In the rows, zero is written as 128.
Known rows, with every step that occurs:
y -> z -> p -> n: [129 124 157 119 102 135  92 162  82 163 113 108 144  68 132 115 110 135
 114 108 128 101 121  67 161 152 175  96  92 125 109 134 134 140 113 135
  99 113  82]
c -> y -> v: [118 122 137  99  86 172 117 133 120 166 122 109 115 170  67 106 126 132
 161 106 160 132 110 171 114 132 119 147 108 100 152 159 126 125  99 148
 112 124 134]
w -> c -> p: [131 136 180 131 169 121 130 154 123 118 159 162 133 102 118 118 154 108
 143 155 121 145  95 119  98 127 159  86 149 117 135 128 122 159 118 132
 135  92  90]
p -> n -> w -> c -> m: [127 124 176 139 166  94 140 159  85  58 149 125 138  83 112 160  77 140
 130 153 151  90  88  99  93 111 123  70 143 106 161  62 184 158 114 176
 144 163 106]
y -> r: [119 140 138 115 131 136 125 111 148 145 134 107 164 115 104 129 124 133
 139 123 125 103 125 152 102 106 149 139 116 135 148 107 112 134 150 132
 133 117 132]
v -> z -> m -> c -> p: [121  94 177 121 166 152 122 152  99 149 145 136 138 116  99 103 132  75
 168 141 119 183  95 153 127 149 143  72 200  85 153  90 133 216 113 115
 114  65  83]
y -> v: [143 134 137 106 109 153 133 133 132 165 120 114 133 163 113 112 150 122
 141 130 133 116 129 143 136 110 127 152 110 119 147 120  98 127 126 150
 123 125 145]
p -> n -> w -> c -> v: [134 114 190 135 159  87 133 168 103  86 119 147 140  79 142 156 100 112
 135 130 162 104  97  52 101 146 117  85 128 123 118  62 171 162 108 152
 112 168  95]
n -> m -> z -> w -> c: [147  61 148 136 105 109 139 180 115 126 154 136 141 130 130 172 121  80
 117 164 103 110 191  79 133 128 163 102 159 150  95 132 154 197 135 141
 143  76  50]
n -> m -> z: [149  79 115 134 113 124 130 140 110 133 135 124 120 137 123 168  99 128
 113 154 118 113 205 101 152 148 129 148 145 140  94 156 158 129 130 129
 135  98  93]
v -> n -> m: [147 104 147 155 123 115 130  98 142 119 140 134 126 133 148 152 114  88
 123 140 117 132 173 109 122 103 132 107 116 119 128 107 152 102 134 113
 153 117 134]
c -> v: [142 100 156 113 149 126 134 151 116 126 118 145 126 115 145 139 112 124
 124 129 151 126 133  99 143 145 121 130 118 154 109 124 143 129 111  88
 106 126 118]
m -> z -> p -> n -> w: [129  97 134 124 134 104 108 192  80 137 131 107 145  86 137 160  79 152
 112 126 149 110 145  34 181 140 148 122 114 101 119 138 178 160 156 153
 122 117  82]
z -> w: [117 103 116 118 109 120 136 148 124 133 126 134 138 139 148 128 135 108
 132 126 124 134 102 126 135 113 161 117 140 125 122 120 130 167 145 131
 132  99 116]
c -> v -> y -> n: [126 129 173 105 158 126 119 141 164  99  85 153 162 107 120 116  89 130
 114 112 143 126 120 117 145 126 144 132 152 152 104  98 180 125 129 130
 148 135 138]
z -> p -> n -> w -> c: [129 132 192 143 141 102 120 171 102 106 154 119 159  55 124 139 105 124
 119 128 147 106 122  51 125 130 150  79 105 115 125  92 162 152 134 159
 126 139  79]
c -> p -> n -> m -> z -> w: [125  54 100 120 101  88 134 155  59 136 123 148 137 122 151 140  85 134
 145 168  98 144 102  82 159 127 193  93 203 105 120 161 174 184 149 172
 146  47  59]
y -> z -> p -> n -> m -> c: [157  91 176 132 116 132 106 153 102 173 121  97 142  74 115 141  82 116
 112 143 104 103 155  77 160 146 172  90 114 111  88 111 151 145 107 129
 114 117  63]
w -> c -> m -> z: [155  91 179 121 165 115 131 206  93 108 167 125 136 104  99 177  91 130
 121 185 120  95 163  95 139 114 138  92 142 143 153 127 159 176 121 115
 146 108  75]
z -> w -> n -> p: [121 131 124 131 109 115 118 173 109 138 142 168 162 127 145 104 109 145
 115 141 107 143  53  89  98 114 139  91 152 120 100 146 124 162 132 160
 139  76 111]
m -> c -> p -> n -> w -> g: [140 127 125 125 215  65 142 168 111 134 110 136 136  86 138 145  87 103
 159 142 116 159   6 132 107  93 154  64 178  38 142 145 154 164 156 198
 125 135 130]
p -> n: [121 129 123 131 103 104 119 118 103 131 109 118 143 103 136 118  97 145
 149 139 112 124  92 100 132 128 135  98 146 119 156 117 140 127 131 163
 138 150 125]
z -> p -> n -> w -> c -> y: [107 124 195 135 119 122 103 170  92 106 152 117 140  63  77 130  85 140
 138 102 170 126 106  84 102 150 139  74 100  94 129 129 191 153 110 159
 117 138  64]
m -> c: [142 114 155 127 162 123 130 149 150 157 131 113 135 124 118 140 115 113
 139 159 110 138 113 129 128 111 132 113 140 101 141 104 122 156 128 115
 137 144 117]
n -> m -> z -> w -> g: [162  58  83 120 117  91 150 177 107 141 121 129 140 131 152 171  96  77
 115 140  99 121 161 122 160 101 161 109 165 138  87 219 158 162 170 162
 121  65  96]
m -> z: [137  97 119 120 130 120 118 170 113 148 128 122 127 136 124 152 115 129
 125 144 121 119 160  93 160 134 134 140 137 126 126 155 135 155 140 125
 131 111 103]
z -> p -> n -> w: [121 124 144 132 130 109 118 148  93 118 132 110 146  82 136 131  89 151
 115 110 155 115 110  70 148 136 145 109 106 105 121 113 168 127 143 155
 124 134 106]
v -> c -> y: [ 99 116 140 120 120 167 106 140 109 147 113 146 105 165  66 123  97 145
 154 102 160 134  66 144 137 129 112 105  87 119 130 149 123 139  94 121
 109 117 109]
v -> c -> p -> n: [112 127 137 123 148 126 116 132  79 146 102 166 129 131 123 108 104 158
 170 144 116 139   4  91 153 109 152  66 132 107 153 127 107 152 117 154
 129  96 108]
m -> c -> p -> n -> w: [115 118 146 130 194  87 134 150 113 129 122 138 129 105 129 138  98 137
 159 151 132 158  27 111 108 115 154  92 169  38 149  82 158 174 136 174
 135 137 110]
y -> v -> r: [149 143 122 113  99 173  90 141 147 190 120 111 134 180  97 143 142  83
 143 154 124 122 117 140 124  87 135 141 112 109 162 109  93 108 159 121
 149 108 153]
m -> z -> p: [149  90 151 112 133 132 111 197 105 166 151 113 146 105 127 147 108 137
 105 142 123 116 188  65 194 135 157 133 106 142 115 182 145 148 149  93
 123  82  77]
v -> c: [124 129 137 128 145 150 121 138 122 150 116 148 124 159 113 131 125 132
 136 126 135 114  81 111 159 110 120 106  89 137 125 117  93 143 121 120
 122 121 122]
z -> m: [108 108 145 126 120 129 132 134 120 131 122 143 129 123 124 127 133  97
 138 119 137 132 128 136 111 131 121 106 174 118 143 110 133 160 136 154
 118 113 132]
c -> p -> n -> w -> g: [127 138  98 126 182  69 139 144  90 103 107 150 133  91 152 133 100 119
 147 118 136 147  22 131 108 111 151  82 164  64 131 171 157 136 156 214
 113 122 139]
v -> z -> m -> n: [100 136 137 153 115 172 109 155 100 112 134 112 144 107  96  94 132  72
 149 108 102 151 154 117 125 167  92  85 190 109 141 100 125 199 105 132
 127  96 121]
v -> z -> w -> c: [133 112 165 130 102 146 119 162 115 110 159 122 161 115 120 110 150  69
 143 123 115 133 135 110 130 143 159  74 135 159 125  91 124 213 118 115
 126  85  54]
z -> w -> n: [133 119 121 123  82 147 113 172 132 116 133 147 150 126 131 128  96 128
 120 150 117 125  97  93 108 108 125 108 151 128 129 138 126 142 149 139
 157 106 129]
y -> n: [114 143 160 113 131 130 132 118 148 106 123 138 159 114 118 123 106 146
 124 126 114 114 101 143 128 123 151 126 126 156 136 104 126 133 152 162
 148 136 140]
p -> n -> m -> z -> w -> g: [154  60  77 125  92  67 140 171  80 140 101 119 152 107 157 162  63  93
 133 152  84 117 123  93 161 102 168  78 181 126 112 212 170 159 172 194
 132  87  87]
m -> n -> p: [100 166 123 156 165 108 126 164 109 145 143 138 147 118 131  91 141 136
 126 129  87 156  87 105 112 134 123  93 149  93 100 142 113 162  99 152
 129 103 129]
z -> p -> n -> m -> c -> y: [132  76 174 131 100 130 113 135  92 159 139  92 138  78  72 131  33 150
 142 147 119 145 134 113 140 142 145  78 135 104 127 160 191 113 108 121
 132 121  59]
c -> m -> z -> w -> n: [150  74 125 106 111 139 118 225  86 111 151 139 145 126 114 171  45 154
 109 191 117 100 127  74 140  95 128 105 168 134 153 152 166 168 148 120
 170  82 106]
z -> p -> n -> m -> c: [157  86 174 139 120 116 129 135 105 158 140  93 157  72 117 136  59 135
 127 173  92 126 151  83 162 117 153  82 138 122 123 126 164 119 132 122
 144 120  74]

Rows:
[146  74 166 105 145 134 107 217  40 153 135 119 148 103 103 154  33 185
 128 177 122  80 101  43 232  94 153  68  93 146 163 152 153 157 130 101
 136  82  71] | v -> c -> m -> z -> p -> n
[ 84 152 219 120 141 108 120 145 123 114 151 162 165 101  76  97 109 150
 139 111 121 139  51 158  72 146 161  71 120 138 116 127 149 173 102 191
 121 112  81] | w -> c -> y -> n -> p
[130  55  97 127  70  92 129 150  76 135 113 122 145 122 150 152  72 126
 136 157  96 118 144  70 163 130 167 105 183 125 118 144 171 173 151 169
 147  92  70] | p -> n -> m -> z -> w
[152  88 199 133 218  98 142 175 158 135 125 145 123 125 163 182 108  64
 133 136 162 140 108  72 130  96 119 105 100  75 129  37 165 164 129  81
 127 160 133] | m -> c -> v -> n -> w
[137  96 167 134 168  85 129 202  72  83 148 123 137  87 110 186  67 143
 131 170 142  84 122  62 123 116 130  82 153 100 159  86 192 189 125 175
 147 146  79] | p -> n -> w -> c -> m -> z
[170  81 147 126 102 134 127 143 132 177 130 115 131 174 130 163 127  81
 137 156 112 112 207  87 156  96 138 141 107 110 142 124 129 131 141 130
 146  99 124] | y -> v -> n -> m -> z
[104  98 175 117 157 111 107 163  88 174  95 148 127  93 119 119 123  89
 165 140 115 143  42 114 107 140 179  60 204  47 150  84 127 217 110 180
 107 101  90] | y -> z -> m -> c -> p -> n
[165 110 157 141 149 150 125 142 136 130 155 155 131 113  94 144  71 135
 126 198  96 154 113 117  85 117 120 101 185  97 117 135 144 113 121 124
 165  94 115] | w -> n -> m -> c -> p
[ 87 135 170 103 121 170 111 128 129 123 108 151 136 153  57 119  76 162
 150 100 147 121  39 163 134 124 130 101  83 142 139 124 121 144 119 152
 127 126 119] | v -> c -> y -> n
[ 91 152 120 155 143 156  85 182 147 137  81 130 125 116  96 105 155  59
 118  88 121 135 152 110 101 145 125 103 207  48  94  99 139 194  92 170
 132 111 141] | v -> y -> z -> m -> n
[155  75 172 102 170 157 115 223  66 154 156 128 135 126  97 166  63 166
 107 162 139  86 138  68 225  97 147  96  72 156 135 160 138 158 129  70
 128  61  76] | v -> c -> m -> z -> p
[152  92 151 143 145 125 143 122 144 139 137 114 125 128 113 153 100 107
 125 164 105 133 160 136 121 119 125 120 151 116 108 107 145 129 120 121
 141 131 109] | n -> m -> c
[122 137 130 144 166 142 136 177 103  95 156 115 130 107 102 131  91 143
 124 158 103 118 127 126 125 113 106  98 156 105 154 121 148 143 106 115
 161 126 147] | c -> m -> n
[113 109 163 123 128  90 129 161  93 123 138 158 155  85 144 108 130 107
 164 162  98 148  33  89 110 106 200  42 179 105 159 110 138 202 138 170
 147  84  67] | z -> w -> c -> p -> n
[137  53  99 122  97 115 139 162 105 137 134 131 130 149 145 168 106 106
 114 150 113 120 182  99 163 128 161 134 158 138  90 150 161 176 150 137
 137  73  78] | n -> m -> z -> w
[ 98 112 159 120  90 149 130  88 132  88 127 136 133 125  69 131  65 157
 127 108 137 127 131 184 103 156 131 129 133 152 114 142 177 103 120 168
 137 123 116] | c -> y -> n -> m
[143  83 134 109 155 122 131 188  83 119 146 118 123 127 112 169  78 156
 117 165 130 103 156 111 163 119 129 125 145 129 152 148 166 155 129 109
 142 102 103] | c -> m -> z
[132 155 136 138 128 122 112 154 116 132 142 162 152 117 124 108 100 165
 114 147 113 137  79  94  91 132 107 101 138 122 105 151 122 119 113 157
 136 105 127] | w -> n -> p
[103 160 108 161 167 133 131 162 138  94 135 122 122 124 121 138 130 115
 118 112 132 132 128 106 105 138  95 131 141  71 109  96 136 158 122 157
 138 150 158] | m -> n -> w
[115 103 159 121 140 143 114 150 136 156 132 111 117 133  71 131  90 127
 157 131 135 158  97 161 108 131 125 112 136  82 144 135 151 152 104 117
 126 144 103] | m -> c -> y
[144 121 160 120 110 174 104 146  95 135 163  98 153  95 113  99 119 123
 119 109 133 134 176 102 185 160 142 114  92 162 112 139 138 138 118  68
 110  75  74] | v -> z -> p
[ 81 146 142 156 158 105 128 169  99 147 137 151 147 114 126  89 149 103
 134 120  94 156  90 111  98 137 115  69 195  78 114 126 119 197 107 178
 120  86 133] | z -> m -> n -> p
[130  80 178 115 120 154 123 150  85 117 121 138 137 114 122 117 119  79
 142 104 161 138 157 111 152 182 102 102 159 163 121  95 151 181  99  93
  85  91  94] | c -> v -> z -> m
[178  87 144 137  88 163 100 187 106 133 163 127 147  90 101 165  51 154
  82 177 116 102 230  38 159 142 114 133 126 159  87 195 164  97 143 102
 153  72  81] | w -> n -> m -> z -> p
[117 158 184 159 200 105 137 203  91 105 187 140 154  89 104 111 122 134
 119 166  83 126  91 106  90 109 123  44 154 108 131 114 138 184  81 141
 146 100 105] | w -> c -> m -> n -> p
[121 170 117 126 190  98 129 143 180  78  80 142 160 110 120 136  99 100
 104  83 143 125  86 165 109  93 141 122 154  99  92 137 179 123 172 221
 149 149 169] | v -> y -> n -> w -> g
[154 105 113 122 154  77 120 213  82 141 119 106 155  66 147 166  69 121
 113 120 132 110 123  58 176 112 152  96 120 102 111 201 175 145 179 177
 107 113  96] | m -> z -> p -> n -> w -> g
[133 121 153 123 106 117 112 144  89 144 131 107 158  72 129 109  86 154
 130 137 115 121 115  70 168 128 158  92 116 135 142 148 149 115 140 125
 134 117  95] | z -> p -> n
[159 126 126 148  87 157 115 120 131  98 138 139 132 120 105 146  73 146
 103 160 116 113 171 104  92 136  86 130 148 145 100 146 148  75 121 139
 157 122 135] | w -> n -> m
[123  83 152 113 130  79 119 204  79 140 140 156 157  95 143 137 117 111
 162 177  91 139  66  57 139 116 208  53 192 101 154 141 145 231 148 166
 147  67  40] | m -> z -> w -> c -> p -> n
[135 130 210 123 109 149 108 150 148 159 147 123 133 148  77 120 144  73
 172 127 140 133 116 127  85  95 136  86  80  90 185 110 124 149 103 133
 137 132 117] | w -> c -> y -> v -> n
[147 107 204 138  92 154 120 123 142 143 154 121 125 151  76 134 129  69
 158 134 138 126 163 135  80 105 128  94  91 102 155 114 144 122  92 141
 142 118 107] | w -> c -> y -> v -> n -> m
[ 91 122 181 115 169 137 128 143 165 105 125 125 135 130  65 153  73 138
 141 107 159 140  64 175  90 131 129 125 126  79 132  78 173 169 134 174
 135 168 124] | m -> c -> y -> n -> w
[122  93 171 128 156 123 134 154 139 160 125 128 136 120 109 140 119  78
 148 150 117 144 112 136 112 114 124  91 183  90 152  87 132 188 135 138
 125 131 122] | z -> m -> c
[149  91 196 142 203  93 133 210 115  89 174 139 129 115 129 208 100  89
 120 163 148  97 157  67 117  81 134  83 107  90 161  67 184 188 137 124
 156 127 100] | v -> n -> w -> c -> m -> z
[135 105 189 129 184  79 132 157 109 155 134 172 144 122 182 121 134 105
 128 126 134 149  84  70 133 113 144  81  98 120 111 106 145 141 110  92
 107  99 117] | c -> v -> n -> p
[134 113 158 121 193 119 134 152 131 161 142 141 128 118 121 128 126 119
 151 168 108 167  71 142 123 109 160 103 166  82 142 121 125 161 128 113
 140 103 111] | m -> c -> p
[114 169 152 172 179 128 130 184 149  84 155 130 132  99 106 144 148  86
 121 128 121 121 137  85  74 135 100  99 137  81 112  74 132 182 113 160
 144 156 129] | m -> n -> w -> c
[135 141 146 124 157 191 133 190 102 149 131 116 131 173  71 115 109 139
 148 158 115  92  82 124 160  78  94 100  99 106 168 104  80 160  94 127
 149 111 165] | y -> v -> c -> m -> n
[124 106 121 137 117 102 135  90  74 114 126 149 127 101 133 116  90 151
 144 156 108 145  94 119 122 140 152  96 180 111 128 143 165 108 118 167
 141  93  98] | c -> p -> n -> m
[ 89 144 128 161 139 164 117 159 106  86 137 118 131 120 100 116 137  67
 136  85 140 146 149 115 109 173  77 103 179  76 120  65 145 212 110 159
 115 114 131] | v -> z -> m -> n -> w
[146  97 112 139  65 148 128 138 124 105 137 148 143 131 123 144  81 123
 107 156 113 118 148  99 100 123 115 115 161 142  99 140 148 118 139 146
 162  96 118] | z -> w -> n -> m
[140 140  99 131 177  98 146 153 136 104 119 131 127 118 141 158 121  92
 117  96 150 123 100 149 107 107 113 121 126  97 101 161 147 128 156 180
 102 141 156] | n -> w -> g
[161  72 140 128 114 135 123 168  94 151 155 112 136 107 123 162  92 134
  92 151 125 111 234  73 192 149 152 137 116 153  82 184 165 123 142  99
 126  65  69] | n -> m -> z -> p
[127  97 175 128 138 153 121 147 115 148 132 108 144 116  98 117 121  68
 157 129 117 151 136 141 135 151 119  85 181 112 150  76 131 209 115 113
 114 107  94] | v -> z -> m -> c
[129 109 161 129 118 113 136 168 134 119 150 141 150 116 136 133 150  81
 133 140 113 122 111 108 111 111 164  82 139 136 127 103 122 195 138 138
 136 104  84] | z -> w -> c
[126  73 105 110 110 114 126 192 109 149 126 129 137 147 147 153 124 111
 127 140 120 128 135  89 168 118 167 127 148 125 122 145 140 196 157 133
 133  83  88] | m -> z -> w
[142  96 172 130 193 107 141 213 100  79 168 129 124 112 104 196  96 124
 109 159 159  87 158  92 120 119 123 111 132 110 134  92 179 190 124 141
 139 124  88] | n -> w -> c -> m -> z
[127 137 174 135 143  97 119 142  94 117 140 151 145  77 125 109 123 126
 165 164 102 140  57  93 102 125 169  54 166 108 161 118 135 159 118 162
 141 113  83] | w -> c -> p -> n
[127 113 210 107 151 115 129 183 171  93 104 166 182  97 133 121 115  81
 121 128 129 120 101  95 129 108 182  83 166 164 104  71 173 190 135 142
 157 115  90] | z -> w -> c -> v -> y -> n
[139 133 145 106 122 178 125 145 128 180 106 132 128 194  97 114 147 122
 153 127 140 102  83 123 162  98 123 130  71 127 142 109  62 139 114 139
 115 116 143] | y -> v -> c
[155 108 202 126 157 118 136 171 125 114 141 149 140  96 132 144 129  94
 128 145 143 113 143  80 121 144 124  96 118 165 114 105 137 152 101  93
 110 132  91] | w -> c -> v
[124 124 207 111 219  88 126 168 163 150  94 159 178 110 128 106  94 132
 118 137 114 155  62 112 138 115 165  92 163 116  87  86 172 168 112 138
 142 122 108] | m -> c -> v -> y -> n -> p
[ 73 124 204 108 123 103 130 165 120 121 152 169 175 112  98  97 119 129
 142 105 118 146  25 155  80 128 191  57 134 136 112 124 151 212 120 194
 126  86  67] | z -> w -> c -> y -> n -> p
[136  78 149 115 158 103 124 204  47 108 147 106 143  79 123 171  38 179
 107 151 158  87 140  52 185 121 147 106 122 106 143 130 207 154 147 138
 135 109  81] | c -> m -> z -> p -> n -> w
[106 112 152 125 112 139 112 151 112 148 102 141 115 127 122 133 152  77
 124  93 151 109 135 129 109 158 137 114 150 102 110  98 117 183 108 164
  89 108 118] | y -> z -> m
[137 122 155 126  85 150  95 136  65 133 138  89 167  70 117  87  86 141
 139 119 117 129 140  76 189 162 150  82 108 157 138 133 151 135 120 105
 121  96  69] | v -> z -> p -> n
[164  75 159 137 134 116  96 142 122 159 107 122 139 111 120 186  44  86
 143 199 105 132 120  79 132 112 130  82 161 120 137  85 170 103 140  89
 155 133 100] | p -> n -> m -> c -> v -> r
[119 112 174 118 147 128 118 192 112 140 140 168 129 113 139 123 184  69
 131 124 125 128  77 113 102 135 211  80 139 107  99 108 110 224 110 143
 106  57  62] | y -> z -> w -> c -> p
